Each row was made from one small tree. The marks that hang from a mark follow it in brackets, in the order of their numbers. Every link used is in the known rows. Write each row's tree.
Known rows
Z516{Z293{Z424 Z519 Z910}}: [  4   2 -32   5   4  -5   9   1   6 -16  13   3   3  -8  -4  -1   4   5
   2   5  -5  -1   6 -10 -11   2  11  14   6  12  -1  10   1  -5  -9 -16
 -10  -2  15 -31  -1 -10   9   5   1  -7  -6 -12  -8   5  -6   0  -2   6
   5 -13   4  -5  13 -19 -12  -3 -10  -3  25]
Z264{Z293{Z5 Z424 Z516 Z519 Z910}}: [  5  -7 -33  10   5   1  -1   1   9 -18   0   7   8   1 -11  -8 -15   8
 -10  -2  -6  10  -3 -14  -7   8  17  19   1  10  -2  -2  -6 -13  -9 -21
 -10  -4  -5  -6 -11 -10   8  15   1 -17  -7   2   2 -10 -13   3 -14  11
   5 -19  14 -10  29  -8 -16  12   3  -2  15]
Z264{Z293{Z424 Z519 Z910} Z516}: [  9  -4 -33   5  -4  -9  12   3  -1  -9   9   8   2   2   6   3  -2   9
  -8  -4  -5  -3   4 -11 -13  -6   5  14  13   7   4   6   1  -3  -8 -11
 -16   1  13  -9   9   2  -1   7   5 -12 -21 -11 -14   4  -8  -9   8   5
   6 -15   9 -12   4 -14 -13   1  -6  14   6]
Z5{Z293}: [  0  17  -2  -8  -7   4  14   1   4 -10   0  -3 -26 -13   2  -5  10   0
  22   6  13   8  19   0   9  -5  -7  -6  18  -1   3   5   5   1  14 -15
  16  10   6 -33  13 -19  17   0 -25   1  -4   8 -14   4  24 -11   5  -7
  15  12 -13   9  -5 -24  12 -16  -3 -23  25]
Z7{Z293{Z910}}: [  1   4  -6  -4   8   7   4  -5  15 -14   4   1 -11 -13  -9   0   0  -7
   6   5  -7   5  14   3  16  -5   5  -9  11 -14   8  12  12   0   7 -15
   6   6   3 -18   5  -8  26  -1  -5   8  -4  19   6   6  17  -5  15  -3
   9   5   0   2  -2 -11  10 -23 -12 -12  21]
Z7{Z293{Z424 Z516{Z264} Z519 Z910}}: [  3   4 -18  -7  18   8  -5   3   5 -19   4   5  12   2   2 -11 -23   7
  -4  -3 -19   0   3  -3   7  -9   8  14  19 -11   4   7   4 -15 -16 -11
 -15   1   1  -1   8  -2   1  -1  -7  -1 -15  13   0  -8  -7 -18   8   8
   0  -6   8  -2  18 -14  -2   6  -6  14  11]
Z424{Z293{Z516 Z519}}: [ 10  22   4   0   2   8   3  -1   0  -7   6  -7 -14  -5   3   0 -12  10
  -4  -8   3  19   9  -4  19  -6  -8  -5  26   4 -11  13   4 -11  -4 -26
   2  13  -4  -8  11 -12   6 -15 -23  -2   6  17 -19   4   0   6  22  -5
  14  11   0  22   9 -19  16   0  10 -29  13]
Z293{Z5}: [ -1  -1 -13  -2  -7   7   7  -5  14 -13   0   2 -15 -19  -7   4   6  -1
  10   0   3   2  10   3  12  -2   8   1   7  -4   0  16   0   3   5 -17
  22   8  -7 -16   3 -10  16   6  -9   5  -3   9  -6   4  18  -1  12   2
  11   1 -13   2   1 -20   1 -15  -1 -25   2]
Z910{Z293{Z5 Z424 Z516{Z264} Z519}}: [ 13   3 -21  -2   0   4   5   1  -2 -21   6  10   6  12   0 -14 -20   1
  -4   0   2  -4  -7  -3   4   3  10  25  23  -3   8  -8  -9 -15 -10 -23
 -13   0  -8  -5   7  -5  -7   7 -19 -11  -7  -1  -3 -15 -12 -10  -8   9
  13 -15   9  -8  19 -24 -15  11   6   5   6]
Z424{Z293}: [  2  13   6  -7 -10   5  14  -9   5  -3   8  -8 -21 -12  -3   2  10   1
   7   1  10  12  16   2  14   1  -9 -13  19   1  -2  13   4   6  10 -21
  11  10   2 -21  15 -12  13  -8 -13   9   8  11 -13  13  13   9  19  -8
  15  14  -4  17 -14 -21  14 -19   1 -27  16]
Z264{Z293{Z519 Z910} Z516}: [ 12   1 -29   7   0   0  14   6   3  -7   8   4  -8   1  15  17  -2  12
 -10  -7  -6   9  11 -11  -6 -16  -3   9  15   7  -5   6   4   0   2 -10
  -7   7  10  -1  13   8   0   3  -5  -8 -27  -4 -19   0  -2  -8  21   1
  13  -9   4  -7   4  -9  -9  -4  -2   4  -1]
Z7{Z293{Z5 Z910}}: [ -6  -4 -10  -1   5   6  -2  -3  21 -17   3   4  -6  -8 -14  -4  -2  -7
   9   8  -6   6   8   4  14  -4  17  -3   0 -14  13   8   5   2   4 -16
   5   5  -8 -17 -11 -10  28  11  -1   4   1  21  16  -7  11  -3   8   3
   5  -1   1  -4   8 -11  -1 -16 -10 -15  15]
Z910{Z293{Z424 Z516 Z519}}: [ 16  15 -12  -2   5   3   7  -1  -7 -16   8   3  -1   5  -4 -15 -14  -2
  -2   0  -1   2  -5  -4  16  12   8   9  26   2   3   4   3 -18  -6 -31
  -9   8   5 -22  10 -21   6  -7 -20 -10   2   4 -12   0   0  -5  -5   4
  11  -1   7   1  15 -24   6  -1   4  -4  30]
Z519{Z293{Z516 Z910}}: [-11  10 -11  -6   2  16   0  -8  15  -8 -14  -5 -21 -16 -16  -5 -14   8
   9 -21   1  22  12  -1   0 -14  -7  -8  15   1   0  17  12  -8  13  -3
  11   0  -1  -7   3   4   8   0  -7   7  -7  30  -7  -5  12  15   8  -4
   8   9  -5   4  -5  -8  -1   2  -2 -21   3]
Z293{Z424 Z516 Z519}: [  6  12 -16   0   5   8   4  -2  -1 -15   1   0   3 -11  -6 -11 -11   9
  -1  -7  -4   0   4  -1  12   7   8  12  19   0  -6  16   4 -16 -13 -20
   7   6   1 -15   9 -17   4 -13 -14  -2  -7   7 -18   8   3  -5   8   3
   3   2  -6   6  16 -21   6   7   3  -7  15]
Z519{Z293}: [-11  19 -12  -8 -10   9   7  -7  13  -4  -2  -7 -32 -24  -3   9   6   7
  17 -20   6   6  19   0   1 -10  -5 -15  14  -2  -1  27  10   0  16  -6
  19   4   5 -29   9   6   8  -7  -9  12  -6  18 -14  13  22   8  25  -4
   8  17 -12  13 -14 -20   8 -12  -4 -31   8]
Z7{Z293{Z424 Z910}}: [ -6   2 -11  -6   6  -1   1  -6  13 -13   7   3   1  -9 -16 -14   3  -9
   9   6 -11  -4   9   6   8   5  17  -5   4 -14  15  13  10  -1  -3 -18
  -6   2   7 -29  -1 -15  28   4   3   5  -1  15   9   9  13  -5   2   2
   2   1   4  -3  -3 -16   3 -17 -16  -4  29]
Z293{Z5 Z910}: [ -3 -12 -16   5  -3   5   3  -5  18 -15   0   5  -3 -17 -18  -5   1  -6
   9   3   3  10   9   5   8  -3  12   6  -3   1   4   7   4   1   4 -22
  13   4  -8  -9  -7 -16  15   9  -3   5  -1  13   9  -5  14   8   0   2
  10  -8  -6  -5  -2 -11 -12 -10  -3 -24   5]
Z910{Z293{Z424 Z519}}: [ 11  14 -15   0  -3  -9  13   4  -7 -17  18   3  -2   2  -1  -8  -1  -3
   5   8   0  -8   2   4  14  13  15   6  14   3   8   9   2 -11  -5 -35
 -10   9  12 -40   5 -19  11  -5 -15  -6   3  -6  -7   6   3  -6   0   1
  10  -2   3   0   6 -25   0 -13  -3 -12  31]

Write each row's tree
[-24  -2 -27   0 -13  -4  -3  -5  22 -10  -6   1  -2 -13 -27 -13  -3   5
  19  -8   4   1   4   4 -11   2  19  -1 -11   4  14  14   2  -3   0 -14
   4  -9  -1 -30 -18  -2  13  16   7   5  10  15  15  -1   6  15  -6   5
   0 -10   0  -5  -6 -11 -19   4  -6 -25   9]  Z519{Z293{Z5 Z424 Z910}}
[ -3  -7 -25   8   4   2  -8   2  11 -22  -3   5  18  -7 -23 -18 -19   4
   1  -3  -5   7  -3  -1   5   4  22  19   0   0  -2   7   2 -17 -19 -25
  -2   0 -10  -6 -12 -18  10   7  -4  -6   3  11   5 -12  -6   1 -15   9
   0 -16   1  -6  23 -10 -18  15   6 -15  10]  Z293{Z5 Z424 Z516 Z519 Z910}
[  2   4 -18   3   6   3   0   1   2 -19   1   4  10  -8 -15 -15 -15   4
   1  -6 -11   9   1  -3   7   3  13  10  11   6  -3  14   7 -19 -18 -22
  -4   4   1 -12  -2 -19   7  -3  -7  -3  -3  11  -5  -1  -2   0  -3   3
   1  -7   1   1  14 -12  -4  10   2  -9  15]  Z293{Z424 Z516 Z519 Z910}
[ -4 -12 -34   1  -1  -2   8 -10  14 -15   2   4  -2 -11 -18  -7  11  -3
   7   6   6   1   1  -6 -19   4  14  16  -5   7   8  -2  -5   4   0 -14
   0  -8   1 -20 -11 -11  16  21   9  -4  -2  -9   7   0   3   8 -15   6
   8 -20   5 -13   8 -13 -23  -5 -12  -1  17]  Z516{Z293{Z5 Z424 Z910}}
[ -1  -1 -11  13  -4 -10  -1   6  12 -11  12   0   2  -3 -10   1  -9   5
   4  12   5  18   7   5  13  -2  11  -2  -1  10   1   6   0  -3  -2 -36
  -5   4  -7 -20 -11 -14  13   3  -9  -4  20  11  10 -12  -5  10   5   1
  10  -9   3   8   7 -13 -10   1   8 -40  14]  Z424{Z293{Z5 Z519 Z910}}
[  3  -4 -10   7   6   8  -3   4   8 -11   2   0   6   4   1  -1 -25   8
  -5   1   0  23   3  -1   8 -15   1  12  16   3  -2  -5  -8  -8 -10 -21
  -9   3 -16  12   1  -2  -6   3 -13  -5   2  13   0 -22 -16   5   6   3
  10 -13   6   6  12 -10 -13  14  10 -18  -6]  Z424{Z293{Z5 Z516{Z264} Z519 Z910}}
[  4   0 -11   6  16  10 -14   6  17 -22  -2   3   3  -3  -9  -3 -27   5
  -2   0 -13  16   4   2  18  -6  17   5   7 -10  -2   4   5 -16 -11 -23
  -2   6 -13  -4 -12  -8  18   1 -11  -3   2  27  13 -17  -2 -10   7   7
   2  -4   6   0  30 -10   1   5   3 -14  13]  Z7{Z293{Z5 Z516 Z519 Z910}}
[ 19  10 -25   2  -3   1  18   2  -1  -5  12   3 -18  -2  26  21   2  16
 -10 -12  -2   1  13 -12  -1 -13  -9   9  25   6 -11  12   1   1   5  -7
  -1   9  10  -6  22  11  -4  -4 -12  -9 -32  -7 -30  10   3 -13  30   0
  15   0  -1   0   3 -20   5  -8  -1   4  -3]  Z264{Z293{Z519} Z516}
[  2  -4 -31  -1  -2   1  18 -12   4  -6   3   5  -5  -7   1  -3  13  -1
   0  -5   1   1   2  -4 -23  -8  -2  16  11   5   9   2  -1   5   0  -1
  -4  -2  11 -10   9   1   4  13   9  -3 -18 -13 -15   9   4  -3   4   5
  12 -16   5 -14  -6 -14 -18  -7 -14  21   4]  Z264{Z516{Z293{Z424 Z910}}}
[  0 -10 -43   2   2  -6   4   3   8 -20  10  11  11   1   2   1  -4   7
   2   5  -4  -6   0  -9 -21  -6  13  29   3   9   4   1 -12   0 -13 -13
 -12  -9   1 -10  -5   1  -2  19   1  -9 -13 -18   1 -11 -15  -5  -6  12
   6 -27   8 -16  18 -17 -33   7  -5   7   0]  Z516{Z264 Z293{Z5 Z424 Z519 Z910}}
[ 10   1 -15   2   5  16   9 -10   6 -12  -5  -1 -16  -6  -4  -2  -3   3
 -12 -13  -1  25  12 -13  -4  -6  -9   5  21   5  -4   2   5  -2  13  -3
   3   5   0   6  11  -7  12   7  -3  -5 -23  11 -14   2   9   7  -3   0
  18   0   6  -3   7  -6   1 -11  -5   2  10]  Z264{Z293{Z516 Z910}}
[ -5 -11 -19   4   1  10  -4 -11  14 -18 -10   4  11 -11 -31 -24  -8  -3
   3  -3   1  11  -4   2   0   3  16  15   1  -3   6   1   1 -10  -7 -17
   7  -1 -12  -1  -7 -20  11  13   2  -1   1  14   8 -10   6   8 -17   7
   7 -16   1  -7   9  -8 -16   7   0  -7   9]  Z293{Z5 Z424 Z516 Z910}
[-18  -5 -26 -10  -2  10  -2  -6  16 -11 -16   3   2  -9 -18 -17 -17   6
   7 -20   1   7   1   1 -17 -13   6  10   7  -1  10   3  -4  -8  -1  -1
   0 -12 -10   2  -7  10  -6  18   2   5  -6  17   7 -15  -1  12  -8   9
   2 -14   1 -10  -1 -11 -24  20  -3  -5 -10]  Z519{Z293{Z5 Z424 Z516{Z264} Z910}}
[  1  14 -13 -15   1  13  11  -6  -4 -11  -5   1  -9  -3   2 -23  -5   2
  12  -5   6   5   4  -4  -4 -10 -14  16  31  -4   7  -5  -4  -6   1  -5
   3   2   1 -12  21 -10  -2   7 -22  -4 -14   2 -19  -1  12 -21  -9   0
  12   0  -4   4   0 -22   2   5  -1   8  14]  Z5{Z293{Z424 Z516{Z264}}}
[ 19   4 -16   0   2  12   3   5  -2 -18   8   8  -8  10  10   0 -20   3
  -4  -4   5  10   0  -1  12  -8  -1  18  32  -2   1  -7  -8 -13  -5 -25
  -4   6 -12   6  10  -1  -9   2 -26 -12  -9   6  -9 -23  -6 -11   3   5
  17  -8   4  -3  20 -25  -6   1   9  -2  -1]  Z910{Z293{Z5 Z516{Z264} Z519}}
[  0   8  -8   6  -8  -6   1   4   7 -10   9  -4  -7  -7  -1   4  -2   8
   4   6   5  10   8   1  18   1   9  -1   9   5  -4  12  -2  -2  -3 -35
   2  10  -6 -22  -2 -10   9  -9 -17  -2  16   8  -3  -4   0   5  15  -1
  11   1  -2  15   9 -22   4  -3   9 -41  10]  Z424{Z293{Z5 Z519}}
[  2   7 -21  -4   6   5   3  10  -6 -17  -1   5   9   7   2 -22 -20   6
  10   3  -2  10   2  -4  -5 -10  -3  20  18   3   5  -5  -3 -13 -12 -18
 -13   0   2 -14   9 -14  -6   5 -23 -11  -9   2  -8 -14  -7 -18 -17   4
   5 -14   2  -1   9 -19 -12  17   2   4  16]  Z5{Z293{Z424 Z516{Z264} Z519 Z910}}
[ 18  18  -7   1   4  10   6   2  -7 -16   8   1 -16   3   4  -2 -14   0
  -2  -2   4  14   5  -2  20  -1  -3   3  33   0  -3   3   5 -16   0 -27
  -1  15  -1 -11  12 -13   6 -10 -28  -7  -3  12 -17  -6   3  -6   8  -3
  19   5   4   5  15 -23  14  -7   6 -12  20]  Z910{Z293{Z516 Z519}}
[  5 -12 -42   5   0  -7   9   5   7 -16   9   8  10   4   6   2  -6  10
  -5   2  -7  -7   2 -12 -16  -3  15  26   2   8   4  -2 -11  -2  -8 -17
 -15  -6   2  -9   0   1  -1  17   4 -13 -19 -14   3  -8 -15  -4  -6  13
   7 -23   8 -15  14 -14 -28   6  -4   8  -1]  Z516{Z264{Z293{Z5 Z424 Z519 Z910}}}
[-21   0 -21  -2  -1   9  -5  -8  19 -12 -15   1  -2 -12 -29 -21 -15   5
  11 -17   2  11   1   1 -11   0  11   1  -1   2  10   6   1 -11  -1 -10
   4  -7  -9 -11 -12  -3  11  14   3   4   4  24  12 -12   2  15 -14   6
   3 -10   1  -5   3  -9 -17  17   0 -19   6]  Z519{Z293{Z5 Z424 Z516 Z910}}
[ -4  -4   1   7   2  11  -2 -10  12 -10  -4  -3  -4  -2 -20 -15 -11  -1
  -2   1  10  31   2   0   9  -4   2   0  10   1   5  -4   0  -4   0 -19
   1   4 -18   3  -4 -15  14   8  -6  -1  11  23   6 -14   1  17  -7  -1
  12  -5   5   5   2  -7  -5   2   7 -27   9]  Z424{Z293{Z5 Z516 Z910}}
[  1  -9 -29   2   6   8  -4   2   9 -22  -2   9  19   1  -9 -14 -22   7
  -2  -5  -7   5  -3  -1  -1  -8  15  26   7  -1   0   5  -6 -15 -21 -17
  -7  -2  -9   6  -6  -7  -6  10  -5  -6  -9   5   1 -17 -11  -6  -5  13
   1 -23   1  -9  18 -14 -22  21   4   2  -5]  Z293{Z5 Z424 Z516{Z264} Z519 Z910}
[ 15  12 -25   0   3   4   9  -2  -1 -15   3   1  -7  -5   5   0  -5  13
 -10 -11  -6   4   4 -16  -2   7   3  14  21   8  -9  13  -1 -11  -5 -13
  -4   4   7 -13   9  -9   3  -4  -9 -11 -18   0 -19   9  -3  -7   2   5
   9   0   8   2  20 -19   6   5   2   4  18]  Z264{Z293{Z424 Z516 Z519}}
[  8 -11 -36   7   0  -1   7   7  10 -18  10   5  -4   1  12  13  -5   9
  -5  -2  -1   6  10 -12  -9 -14   6  19   7   8  -1   1 -10   2   1 -12
  -7   2  -1   2   2   7   1  13  -5  -9 -25  -5  -3 -13 -11  -2   6   8
  11 -17   6  -8  15 -14 -20   0  -1  -2  -7]  Z516{Z264{Z293{Z5 Z519 Z910}}}
